Each row was made from one path, in order. Every step used is in the known rows, and no mark comes twice. Write each row's path.
In the rows, zero is written as 128.
Known rows:
lakam > vakam > mebu > vuzosuk: [168  92  94 161 125  91 125 150 128 119 102 112 150 133 202 119 154 130
 108 143 152 118 115  81 115 112  59]
lakam > mebu > vuzosuk > gofav: [169 130  75 166 101 135  73 164 128  54 112  95 161 142 164 171 143 163
 123  99 114 123  79  99 117 125 105]
vakam > lakam > godemu > gofav: [174 108  86  90  96 143 104 172 138 132 109 130 180 162 110 122 120 161
 111 178  93 120 137 118 126 130 125]
gare > mebu > lakam > godemu > gofav: [169 115  72 141  99 126 121 157 163 126 108 139 168 158 143 128 117 148
 112 139 125 139 146  91  92 131 135]
gare > mebu > zataf > vuzosuk > gofav: [154 120  98 172 135 124  85 149 125  68 112  77 164 158 196 145 149 168
 112  73  96 141 104 109 164 130  73]
gofav > godemu > lakam > mebu > zataf: [137  74 103 139 123 122 106 143 131  96 106 155 180 145 155  85  82 135
 150 126 117 114 154 128  80 121 139]
godemu > gofav > mebu: [161 116 100 126  92 157 108 156 166 129 121 121 162 168 135 135 145 136
 146 146 167 118 110 131 111 126 106]
mebu > lakam > godemu: [152 117  97 134 106 127 104 135 130 143 106 133 162 135 128 115  79 157
 151 142  86 132 173  97  86 133 133]
vakam > mebu > lakam: [126  79  76 158  74 110 128 127 146 123 116 101 152 158 165 134 103 130
 152 141 120 125 148 110  89 128 110]
vuzosuk > gofav > godemu > lakam > mebu > vakam: [186  89  88  86  97 178  96 179 129 108 111 162 185 151 178 141 110 129
 169 162 140 103 102 131  78  93 175]
godemu > gofav > vuzosuk: [150 129 122 116  99 144  94 160 135 111 127 116 173 126 106 141 143 157
 132 139 133 137  94 117 149 107 101]
gare > mebu > vakam > lakam > godemu > gofav: [203  77  79 104 112 156 124 206 161 148  90 142 160 165 144 144 146 131
 103 177 132 130 124 106 111 122 130]
lakam > mebu > vuzosuk > gofav > godemu: [179 133  92 145 121 148  48 174 122  62  90 123 200 119 182 155 114 176
 127 108 103 113  87  94  97 103 122]
vakam > mebu > zataf > vuzosuk > gofav > godemu: [161 118 105 145 125 133  68 137 121  74  92  88 206 130 212 116 128 186
 117 101  77 126 113 111 130  99  84]
gare > mebu: [148  98  94 154 137 128 113 163 159 119 108 128 135 165 175 148 116 120
 132 134 148 116 120  99 128 124  95]
vuzosuk > gofav: [150 132  99 116 115 150  85 159 118  98 140 104 158 161 155 161 119 155
 155 135 112 110 110 131 139 114 113]
godemu > lakam > vakam > mebu > gare: [147  70  85 122 119  81 166 124 126 142 136 127 155 162 215  87 151  77
 117 173 152 109 156 111  99 124  84]
zataf > vuzosuk > gofav > mebu > vakam: [195 117 109 122  96 187  81 160 135 127  99  96 168 145 184 162 167 151
 162 125 134 129  84 121 127 117 100]
gofav > mebu > vakam > lakam > godemu: [204  60  95 106 115 172 102 169 151 199  70 134 160 150 146 136 124 134
 155 169 115 117 143 119  85 140 124]
vakam > mebu: [145  96  85 145 111 124 120 141 160 116 110 115 141 159 173 137 122 123
 132 152 139 110 121 106 116 115  89]
zataf > vuzosuk > gofav: [158 152 105 121  98 152  74 150 115  82 121  90 175 149 167 150 138 171
 138 123  95 124  92 111 167 112  91]
mebu > vakam > lakam > godemu > gofav > vuzosuk: [200  91 111  83  98 166  96 185 127 160  93 131 184 117 100 139 146 163
 122 171  99 145 112 115 126 114 127]
zataf > mebu > vakam > lakam: [168  52  82 118  86 164 105 180 146 127 104 133 156 164 165 149 131 125
 171 154 129 120 127 125 125 137  92]
godemu > mebu > vuzosuk: [145 123  98 166 102 113  89 161 141  83  97 158 149 136 177 138 148 166
 123 142 105 115  97  78 108 127  86]
lakam > mebu > zataf > vuzosuk > gofav > godemu: [175 122 101 148 130 149  60 138 121  53  91  92 200 129 179 124 115 185
 123  82  77 137 113 105 127 100 100]
lakam > godemu: [171 132 106 122 143 141  94 149 144 136 100 148 151 134 139 119  96 150
 132 154 106 117 145  93 112 119 112]
mebu > zataf > vuzosuk > gofav > godemu > lakam: [135 128 127 111 109 132  69 150  84  83 118 126 220 141 182  90 108 183
 148 117  72 117 123 137 136 119 126]
zataf > vuzosuk > gofav > mebu > lakam > vakam: [186  95  80 127  78 141 105 112 104 150 115  73 184 163 196 134 151 161
 161 113 121 134 127 112 124 124  88]
vuzosuk > gofav > godemu > lakam > vakam > mebu > gare: [169  86  85  87 133 110 123 136 104 131 127 134 208 155 249  98 140 112
 123 169 126  95 142 121  93  97 112]
gare > mebu > lakam > godemu > gofav > vuzosuk: [174 110  80 140 102 128 102 145 150 142  95 132 180 126 135 138 130 164
 111 122 111 152 125  81 112 128 124]
vakam > lakam: [137  77 100 115  96 132 106 165 120 133 116 105 158 168 130 140 101 138
 151 162  97 110 139 134 139 135 106]
zataf > mebu > gare: [142 115  93 156 127 129  97 138 153  87 119 128 162 141 188 124 135 118
 144 114 124 130 146 103 119 138  62]
lakam > vakam > mebu > zataf > vuzosuk > gofav: [178  96  88 147 125 106 117 116 110  91 119  60 162 153 215 114 172 161
 103 104 112 135 117 106 154 105  47]
gofav > vuzosuk: [144 112 126 132 121 137  84 145 124 132 111 115 159 118 129 143 118 151
 150 128 113 130 110 109 145 114  93]

Which path is each row?
[167 110  93 152 147 116  98 129 151 111  92 163 137 139 160 101 126 175
 113 130  75 126 155  84  95 128  96]  lakam > godemu > mebu > zataf
[173 130  87 136 148 120 103 129 156 116  90 169 149 130 184 113 140 146
 103 155  76 122 153  67  87 121  95]  lakam > godemu > mebu > gare
[189 143  81 142 126 133  70 122 130  79  89 129 168 139 190 119 160 211
  99 106  43 133 114  79 134 122  86]  lakam > godemu > mebu > zataf > vuzosuk > gofav
[177  76  75 123  93 139 114 123 109 166 133  86 169 175 184 145 136 144
 177 123 139 120 146 131  97 127 110]  vuzosuk > gofav > mebu > lakam > vakam
[162 107 127  94 128 121  96 141  69 109 123 125 217 141 203  74 125 168
 138 129  96 116 137 129 141 102 106]  mebu > zataf > vuzosuk > gofav > godemu > lakam > vakam
[155  64 117 107  97 152 116 190 120 143 114 116 147 157 130 148 115 125
 163 174 115 121 135 138 121 123 120]  mebu > vakam > lakam
[210  71  90 104 114 158 105 192 149 165  77 135 175 134 136 155 159 147
 102 159 119 144 100  98 131 121 120]  gare > mebu > vakam > lakam > godemu > gofav > vuzosuk
[132  90  78 146  69 119 116 128 143 115 116 147 144 163 159 135 114 154
 161 151  97 123 145  97  89 126 117]  godemu > mebu > lakam
[166  85 110 145 137 148 124 187 161 130 102 137 126 152 174 154 129 105
 146 148 165 126 118 104 112 111 110]  gare > mebu > vakam
[181  80  59 107 105 134  97 143 149 148  79 163 154 168 162 128 123 165
 117 184  65 105 136  86 112 133 112]  vakam > lakam > godemu > mebu
[147  67  96 143 105  81 154 114 115 119 115 110 159 158 205  64 154 124
 114 138 134 125 141 110 135 124  64]  godemu > lakam > vakam > mebu > zataf > vuzosuk
[137 101 106 178 114 104 111 122 144  83  97  83 155 139 179 104 138 150
 111 104 102 140 128  99 138 125  56]  vakam > mebu > zataf > vuzosuk
[131  82 102 173 129 103 120 133 147  98 118  95 136 150 166 116 122 136
 128 115 120 128 144 120 112 128  79]  vakam > mebu > zataf
[160  58  65 133  89 137 110 152 145 114 102 101 147 176 132 149 107 128
 138 148 109 116 126 118 123 131 110]  vakam > lakam > mebu
[153 105 103 182 116 120 102 124 145  62  97  89 147 134 144 111 127 151
 119  84 104 151 128  98 132 125  73]  lakam > mebu > zataf > vuzosuk
[145 109 105 133 126 124  78 157 107  88 103 132 214 155 219 106 120 166
 128 105  92 117 112 121 137 126 116]  gare > mebu > zataf > vuzosuk > gofav > godemu > lakam
[147  84 105  97 110 113 146 147 109 152 141 151 151 168 164  94 119 108
 155 181 158  99 143 126 124 117 113]  godemu > lakam > vakam
[202 110  93 116 129 159 110 161 166 138  79 191 130 134 167 129 140 150
 133 181 114 120 128  74  82 102 121]  lakam > godemu > mebu > vakam
[159 138  74 161  98 142  53 170 129  57 118 119 181 143 199 162 153 175
 144  93 115 118  80 103 137 143  75]  zataf > mebu > vuzosuk > gofav
[199 130 107  95 104 184  65 168 132  92  79 162 191 129 216 145 150 183
 141 160  91 117  82  87 116  75 117]  zataf > vuzosuk > gofav > godemu > mebu > vakam
[177  78  72  77 113 130 116 145 111 145 121 147 199 170 236 107 125 130
 140 183 146  81 118 123 106  91 125]  vuzosuk > gofav > godemu > lakam > vakam > mebu
[191 132  72 134  81 158  69 115 130 146  85  97 195 145 176 137 128 188
 150 107  77 135 129  98 103 145 115]  zataf > vuzosuk > gofav > mebu > lakam > godemu
[181 106  76 147 119 106 105 155 111 101 118  90 163 146 218 146 171 151
 107 132 137 112  93  95 127 109  71]  lakam > vakam > mebu > vuzosuk > gofav
[184  97  84 112 110 140 104 150 150 155  96 113 191 156 143 116 151 137
 106 156  97 130 155 122  95 154 106]  vakam > lakam > godemu > gofav > mebu > gare
[177  93  76 129  97 145  49 184 106  81  84 106 214 140 175 160 113 181
 125 124  73 108  94 110 109 120 125]  vakam > lakam > mebu > vuzosuk > gofav > godemu
[145  80 105 128 103 109 141 133 105 148 134 110 150 151 149 114 101 129
 163 148 130 131 175 113 106 115 104]  mebu > lakam > vakam
[140 105 116 186 140 109 105 144 141  86  95  97 151 145 179 114 134 147
 112  87 111 147 128  96 151 135  63]  gare > mebu > zataf > vuzosuk
[141  93  94 127  88 133  93 136 136 123  92 172 180 143 178 118  84 167
 163 160  88 113 154  92  71 103 133]  gofav > godemu > mebu > lakam
[160 135 116  97 134 163  61 168 114 106 119 132 196 141 173 144  92 170
 157 143 101 101 118 125 119  91 131]  vuzosuk > gofav > godemu
[176 151 103 106 119 148 105 162 155 115 116 146 165 141 116 115 123 156
 113 163 124 125 130 102 116 111 121]  lakam > godemu > gofav
[151  97  76 139  73 151  89 131 124 141 128  87 171 173 164 162 120 157
 187 111 115 120 131 139  94 144 130]  vuzosuk > gofav > mebu > lakam
[150  90  88 124 115 136  86 149 113  80 123 134 193 158 172 113  97 156
 151 113 101 109 130 141  92 116 152]  vuzosuk > gofav > godemu > lakam > mebu > zataf
[171 101 104  63 123 141 104 158  87 144 134 158 202 161 200 105 106 141
 161 177 132  88 130 135 117  92 139]  vuzosuk > gofav > godemu > lakam > vakam
[153 101 102 155 130 143  81 138 124 116 129  80 159 165 166 145 137 164
 161  83 115 122 127 150 114 143  99]  vuzosuk > gofav > mebu > zataf
[167  53  86 108  82 150 118 175 141 137  98 150 137 169 159 151 143 137
 151 189 105 114 123 113 110 118 116]  godemu > mebu > vakam > lakam
[163 128 102 119  85 135  94 138 128 137 111 126 188 112  98 123 118 179
 132 134  90 155 135  99 110 123 131]  mebu > lakam > godemu > gofav > vuzosuk
[154  73  77 163  84 116  92 171 129  89  90 100 163 146 141 150 123 144
 121 128  99 122 108 101 116 145  97]  vakam > lakam > mebu > vuzosuk
